In the rows, 128 means zero.
Known rows, with every step that occurs:
nebe diti funol pasi dubi: [139  95  95 128 155 139 146 117  84 145 122  75 220 133 102 143  74 164
 110 114  98 138 101 113 132 122 127 180 151 110  70 153]
diti funol pasi dubi: [139  94 100 123 175 136 169 123  80 147 130  87 187 133 114 130  96 135
 117  83 121 137 117 118 144 158 123 205 134 123  99 158]
siluf pasi funol: [125  97 116 132  95 175 144 203 129 136 106 127 148 102  86 155  82 109
 104 116 158  93  84 154  72 171 148 175 142  88  89 156]
nuget dubi funol pasi: [136 134 136 114 139 115 120  90 134 111  94 125 132 113 118 118 117 112
 166 163 124 110 204 103 122 178 134 142  95 170  58 148]
nuget dubi pasi siluf diti: [118 105 128 116  96 119 150 132 152 104 113 146 130 157 123 127 143 137
 171 102 141 109 112 111  75 127 125 145 156  98  85 169]
siluf diti: [121 112 118 124  30 136 118 179 137 126 147 150 144 136 139 115 126 128
 136 126 163 109 134 101 122 138 160 120 148  95  94 122]
diti siluf nuget dubi pasi funol: [129 120  63 131 155 196  82 130 162  96  91 148 143 138 140 120 162 106
 129 178 118 119 102 139  94 140 153 109 186  84  90 145]
funol nuget dubi pasi: [109 137 144 135  91 143  99 123 161  78 115 103 138 110  99  99 108 120
 128 196  97  78 161  97  98 156 153 143 108 132 125 140]
nebe diti siluf pasi: [124 109  89 130  87 146  90 180 149 100 190 116 201 143 142 137  80 149
 126 169 113 138 108 121 101 109 164  98 178  86  80 155]
nebe diti funol nuget dubi pasi siluf: [131 114 132 147 170 153 153 114 140 103 115  65 186 130  87 116  82 142
 110 160  82  89  96  95  96 106 149 151 155 126 115 172]
pasi funol dubi: [114 101 126 151  99 199 109 170 128 136 101 116 141  45 137 140  76 109
 136 116 124  91 120 117 116 174 103 158 153 101  80 148]
pasi funol diti: [124 117  89 145  85 167 130 162 117 132 106 103 153  78 128 159  84 120
 117 140 146 106 145 126 144 169 136 184 145 105  84 158]
nebe diti funol dubi vunoza: [129 127 146 166 141 150  78 185 150 152 148  85 171 104 156  99  60 135
 148 107 107 110 136  50 115 121 142 109 134 132 108 156]
nebe diti: [143 115 116 120  60 121  73 152 155 113 140 121 191 112 136 129 101 126
 106 186 116 104 146  95 127 132 169 112 152 114  54 120]
dubi funol nuget: [130 119 144 138  74 165 121 130 152 131 144 123 127  86 120  60 113 102
 107 183 148  81 137  96 144 174 182 183 125 144 131 120]
funol dubi: [123 116 140 139  88 150  88 162 150 119 150 134 149  69 159 118  84 114
 145 135 105 101 164  81 139 165 117 127 134 126  87 141]
siluf nuget: [153 118 112  99  90 135  81 159 156 114 117 194 151 141 138 110 153  92
  87 185 147 110 147  99 143 164 179 109 140 113  87 104]
pasi funol: [129  97 101 131  91 169 117 160 130 141 103 117 151  85 120 140 119  92
 102 133 153  94 115 138 114 176 147 167 151 100  80 128]
dubi pasi: [119 128 121 123 112 119  95 151 180 105 161 130 153 104 148 100 128 111
 126 135 144  82 134  89 102 159 165 170 124 129  87 145]
nuget dubi: [155 134 133 119  87 111  86 130 150 102 114 131 153 119 130 137 131  95
 137 177  95 111 195 106 125 162 157  92 124 132  73 126]
nuget dubi pasi siluf: [137 111 135 103 148 105 131 107 163  95 119 127 148 131 129 129 145 104
 149 125 110 103 136 113  91 155 130 159 139 128  75 173]
nebe diti funol pasi dubi nuget: [137  77  99 114 161 123 145 117 104 165 111 115 211 171 123 137  72 172
 135 139  98 141  73 109 135 115 124 150 150 117  81 100]
siluf pasi funol nuget dubi vunoza: [101 101 161 136  76 185 133 182 112 125  58  90 102 133  39 128  75 105
 126 140 133  96 116 155  53 174 141 161  94  99 160 158]
pasi dubi: [154  90 115 112  73 138 115 129 126 133 142 131 168 114 133 118 132 118
 111 124 111 132 113 126 143 161 146 187 159 103  89 133]
nebe diti funol pasi: [128 120 102 129 162 124 125 143 106 129 131  76 214 129 115 147  69 143
 113 140 126 113 150  86 126 126 148 133 121 135  65 142]
diti siluf pasi funol dubi: [ 93  91  92 162 122 222 128 201 123 127 149 110 154  75 141 143  54 130
 155  99 121 128  81 143  96 149 101 146 181  73 105 187]
nuget dubi funol diti: [163 157 124 148 104 127 113 116 154 117 123 130 132  96 142 115 101 122
 170 182 110 112 207  85 160 167 162 130 126 163  77 164]
pasi siluf nuget dubi funol diti nebe: [193 131  93 112 170 151 121 121 151 121  93 168 105 172 169 123 128 113
 165 161 118 155 167  88 209 126 138 158 173 149  86 168]
siluf pasi funol dubi vunoza: [ 93  97 155 148 104 187 120 222 134 152 100 115 109  90 105 128  54 120
 157  70 148 100  93 123  58 174 105 177 114 100 121 183]
pasi siluf: [141  85 125  92 107 112 144 134 138 129 146 139 157 124 141 131 141  92
 112 111 140 115 130 118 136 168 138 173 151 115  83 147]

Rows:
[131  99 107 103 146 140 163 110 106 129  93 126 101 187 145 136 115 139
 210  82 162 151 156 108 145 115  91 178 148 135  77 168] => nuget dubi funol pasi siluf diti nebe
[137  65  82 112  87 147 109 153 146 144 171 153 202 185 148 127  84 176
 146 168  89 166  28 145 112  95 139 117 206  66  93 113] => nebe diti siluf pasi dubi nuget
[129 110  77 126  80 144  64 139 150 106 187 106 204 123 172 126 115 130
 121 188 106 138 142 106 141 110 164  92 185  90  72 126] => nebe diti siluf
[131  88 107 107 187 113 172 122  94 133 126  83 210 145 114 158  82 139
 112 102 131 124 118 102 127 125 121 169 139 125  62 165] => nebe diti funol pasi siluf
[170 135 123 103  95 130  71 138 159  99  82 187 144 155 121 126 151  90
 112 211 105 115 177 101 131 162 172  60 134 119  75 112] => siluf nuget dubi
[114  84 121 143  96 175 208 165  92 149 147 107 150 149 104 100 103 126
 106  90 165 109  78 109 139 124 150 176 165  90 165 146] => pasi siluf diti funol nuget
[151  88 128 115  80 138 143 172 126 134 146 142 167 130  99 131  96 134
 113 111 118 131  79 144 102 161 143 191 153  94  99 161] => siluf pasi dubi
[112  72 100 115 129 136 186 142  87 179 115 145 164 196 129 120  96 173
 165  81 152 145  60 115 132 121 114 164 146  96 121 104] => siluf diti funol pasi dubi nuget
[140 100 115  83 150 128 127 135 174 111 123 191 141 155 136 104 167 101
 100 134 157 101  85 102 106 155 150 178 154 111  87 149] => dubi pasi siluf nuget
[106 141 130 176 108 174 149 161 135 109 123  94 142 143  93  88  89 150
 143 139 129  83 118  81  90 116 165 124 132 113 161 147] => siluf diti funol nuget dubi pasi
[116 106 125 163 112 164 141 199 148 169 149 166 143 145 179 102  68 152
 184 105 137 112  90  57 135 119 122  79 158 110 131  99] => siluf diti funol dubi nuget
[133 142 130 127 117 111  87 127 180  88 122 125 149 115 133 120 130 111
 147 162 102  91 168  92  91 157 158 123 123 137  77 147] => nuget dubi pasi
[120 142 127 175 189 165 118 176 172 126 170 103 162  74 167  89  72 129
 150  92 110  81 123  51 112 144 136 155 137 143 114 173] => diti funol dubi pasi
[160 150  84 145 122 148 100 162 157 134 168 114 121 114 194 105  84 121
 167 141 140 126 186  67 209 133 160 195 150 158  98 154] => dubi funol diti nebe
[112 111 103 136 123 165 117 159 160 124 114 112 146  82 126 121 120 104
 112 121 159  71  95 125  79 167 150 201 143 102  81 147] => dubi pasi funol
[172 143 140 134 109 128  97 115 169 122 116 144 133 102 139  97 136  96
 152 178 114 101 179  95 127 170 173 116 133 158  69 131] => nuget dubi funol
[147 134 135 158 128 158 130 143 120 116 119  80 161 117  99 112  88 106
 108 176  89  94 167  94 139 151 172 111 122 142 146 128] => diti funol nuget dubi
[135 121 102 158  99 150 148 194 128 149 157 126 160 143 141 110 107 127
 131  96 164 111 118  84 128 127 175 118 155 103 118 131] => siluf diti funol
[120 111  88 126 107 145 116 187 148 107 199 130 169 141 151 125 104 118
 134 136 132 136 123 126 111 143 162 127 161  95 114 156] => diti siluf pasi
[124 125 115 141 126 161 106 133 157 110  77 107 141  90 107 146 120 104
 139 144 120  78 125 131  69 163 141 153 139 113  68 156] => nuget dubi pasi funol
[119 123 126 106 128 123 129 113 133 127 133 133 138 103 133  97 116 113
 141 137 162 100 168  99 131 178 144 186 101 161  69 139] => dubi funol pasi
[132 144  93 140 133 178 106 143 149 104  47 151 130 118 102 147 111 127
 131 186 119  98 137 116 107 157 144 140 144 108  79 170] => siluf nuget dubi pasi funol diti
[150 140  65 126 109 150  76 129 140  87 132 159 158 158 165 136 135 121
 145 220  88 162 197 101 184 137 155  63 169 110 102 147] => funol diti siluf nuget dubi
[116 102 144 122  91 133  89 160 172 142 139 173 141 107 180 110  87 120
 171 157 107 102 133  74 141 157 112 101 134 128  96  86] => funol dubi nuget
[156 104 110  85 226 125 171 109  94 115  68 149 161 186  99 148 135 108
 117 129 120 134 147 112 132 155 119 120 128 137  84 157] => diti funol pasi siluf nuget dubi
[121  83 111  91 106 121 136 107  91 125 116 115 172 127 112 138 115 136
 123 111 121 138 137 133 139 171 106 212 124 113  75 147] => funol pasi dubi
[163 101 133 126 102 153 151 151 145 152 149 155 146 112 107  87 104 135
 130 111 135 119  64 135 105 168 163 214 154 124  94 165] => siluf pasi dubi funol
[140 102 132  81 226 108 151 117 100 133  60 139 134 212 103 121 147  96
 137  99 142 144 156 104 114 159 123 133 100 142 117 166] => diti funol pasi siluf nuget dubi vunoza
